In the rows, 128 means zero.
Known rows, with every step that occurs
soro, dasol: [142 141 139 142  95 123 104 109 129 153 130 149 114 123 167 142 123 137
 123 145 162]
kofu, soro: [145 107 137 135  85 155 112 113 153 108 140 133 130 165 191 156 115 135
 125 130 144]
kofu, soro, sonin, gife, dasol: [143 111 121 151  97 143 112  85 143  98  93 128 146 158 166 220  97 132
 169 177 153]
kitaf, dasol, soro, kofu: [141 152 129 154  89 120 118 100 165 153 127 132  95 100 161 192 104 167
 163 108 161]
soro, dasol, gife, sonin: [131 154 135 159  86 147  71 114 146 117 181 157  98 115 129 107 101 162
 113 140 167]
sonin, gife, dasol: [126 128 133 157 124 118 124 106 130 135  88 135 150 124 127 183 114 140
 165 178 153]
gife, sonin, soro, kofu: [147 180 123 148  86 121  78 114 165  65 185 132 148 162 163 133  72 148
 173 164 214]
gife, dasol, soro: [145 118 143 145 102 138 119  71 153 154  95 133 125 100 154 171 114 127
 146 136 157]
kofu, soro, dasol: [148 123 139 133  72 155 109  95 146 134 152 148  98 153 206 165 118 129
 117 143 184]
kofu, soro, fudi: [157 115 129 134 107 155  90  95 172  89 141 135 134 148 186 147 127 124
 151 126 144]
kitaf, dasol, gife: [121 124 145 161  92 136 104 118 151 143 113 151 101 111 138 130 117 171
 122 135  92]
gife, dasol, kitaf, sonin: [151 143 124 151 110 149 124  65 146 116 104 146 145 127 173 151 109 148
 114 148  88]
kitaf, dasol, gife, sonin: [123 147 144 166  81 143  91 117 164 130 168 142 107 109 104 113 104 192
 125 112 102]
kofu, soro, sonin: [156 106 126 139  81 152  95 107 151  91 128 127 141 168 191 171 105 131
 135 130 126]
soro, sonin, kitaf, dasol, gife: [143 124 153 175  87 139 105 102 154 116  63 149 106 115 155 127  99 169
 162 131  40]
gife, dasol, kitaf, sonin, soro, fudi: [172 157 116 147 111 163  94  26 172  82 105 156 154 131 193 147 105 131
 153 178 119]
gife, sonin, kitaf, dasol: [145 158 165 162  77 136 129 107 162 137 141 129 123 115 126 105 106 181
 171  86  78]
soro, sonin: [149 124 127 149 102 120  90 122 134 107 112 129 156 135 148 148 110 138
 139 128 100]
sonin, soro: [146 130 139 139  84 141  98 108 145 113 119 140 149 154 179 141 105 131
 143 165 159]
gife, sonin, soro, dasol, kitaf: [157 163 132 152  70 161  84  78 146 118 177 154 107 142 170 137  97 162
 110 143 165]
dasol, soro, sonin, kitaf: [164 114 139 161  88 160 107  95 147 118  71 129 132 113 167 167  98 138
 178  92  87]
soro, sonin, kitaf, dasol: [154 134 155 163  85 122 125  99 148 135  75 132 128 118 157 138 108 160
 174 113  44]
kitaf, sonin, gife, dasol: [132 152 118 158 111 141 129  93 138 121 108 139 171 124 136 192 100 147
 167 170 139]
gife, dasol, kitaf: [146 121 139 149 122 126 120  77 137 127  87 143 124 123 165 140 123 140
 111 154 102]
kofu, soro, dasol, gife: [136 114 136 146  76 167  88  96 150 114 144 164  78 149 202 152 109 138
 105 165 178]

Rows
[145 121 113 169 126 126 110  89 123 109  61 136 143 127 136 203 109 153
 144 166  94]
soro, sonin, gife, dasol, kitaf
[160 162 129 145  96 147  65  92 175  78 176 134 158 136 138 110 103 141
 176 136 164]
gife, sonin, soro, fudi
[151 180 109 146  84 134  96  99 160  67 147 146 161 163 208 159  72 137
 172 182 191]
kitaf, sonin, soro, kofu
[142 116 107 168  96 155  98 120 132 129  95 125 146 112 124 234 101 155
 171 107 130]
dasol, soro, sonin, gife
[140 153 153 169  87 157  87 103 149 107 145 161  94 116 145  92  93 160
 144 135 138]
soro, dasol, gife, sonin, kitaf
[163 158 151 166  87 163 108  74 192 141 141 128 109  74 119 133 113 176
 205  50  91]
gife, sonin, kitaf, dasol, soro, fudi
[142 107 112 155  89 157 101 124 138  89 117 126 150 167 163 218 102 146
 161 139 135]
kofu, soro, sonin, gife
[129 138 133 160  98 151  74 130 152  92 169 142 130 129 113 100  97 166
 124 127 124]
dasol, gife, sonin
[135 146 112 162 123 119 118  93 149 122  90 133 124 107 146 229  92 141
 195 167 222]
sonin, gife, dasol, soro, kofu
[155 140 134 147  80 150  97  77 134 131 119 163 103 144 205 157 112 143
 105 166 156]
sonin, soro, dasol, kitaf
[146 146 127 148 114 112 110  74 160 124 102 134 116 108 172 183  96 126
 169 157 207]
gife, dasol, soro, kofu
[143 135 167 157  88 129 141 103 151 154  84 138 118 116 158 124 120 162
 169 109  68]
sonin, kitaf, dasol
[134 122 125 165 131 133 126  94 125 127  75 142 132 125 136 187 119 155
 137 163 117]
sonin, gife, dasol, kitaf
[151 124 132 157  72 142 111  89 155 167 106 125 113  95 142 196 111 165
 150  85  91]
kitaf, dasol, soro, sonin
[138 142 100 169 109 171 119 118 126 105 122 145 156 135 146 194 107 176
 130 120  83]
dasol, kitaf, sonin, gife
[157 146 117 150  79 177 105  83 147  93 130 153 152 158 200 157  95 153
 118 146 102]
dasol, kitaf, sonin, soro
[131 153 145 162  60 156  85 100 172 115 168 148 113 132 132 121  87 182
 139 149 138]
kitaf, dasol, gife, sonin, soro
[137 142 113 161  97 169 131  74 146 143 106 137 152 102 140 228  94 150
 174 138 156]
kitaf, sonin, gife, dasol, soro
[150 142 113 154  99 163 113 102 138 108 130 146 147 136 172 146 113 164
 103 113  67]
dasol, kitaf, sonin
[161 176 111 148 101 135 107  48 161  68 115 155 142 157 221 168  74 138
 151 205 172]
gife, dasol, kitaf, sonin, soro, kofu
[131 124 163 170  93 145 120 109 156 135  78 154  97 112 156 112 111 169
 153 130  64]
sonin, kitaf, dasol, gife
[141 159 101 169  98 169 117 100 119 133 128 160 125 123 163 203 110 174
 119 136 120]
soro, dasol, kitaf, sonin, gife
[158 123 144 157 101 129 105 113 137  99  74 132 149 136 166 129 102 136
 170 124  71]
soro, sonin, kitaf
[136 123 112 164 111 127  97 138 121 108  94 128 163 133 123 194 106 151
 165 140 112]
soro, sonin, gife
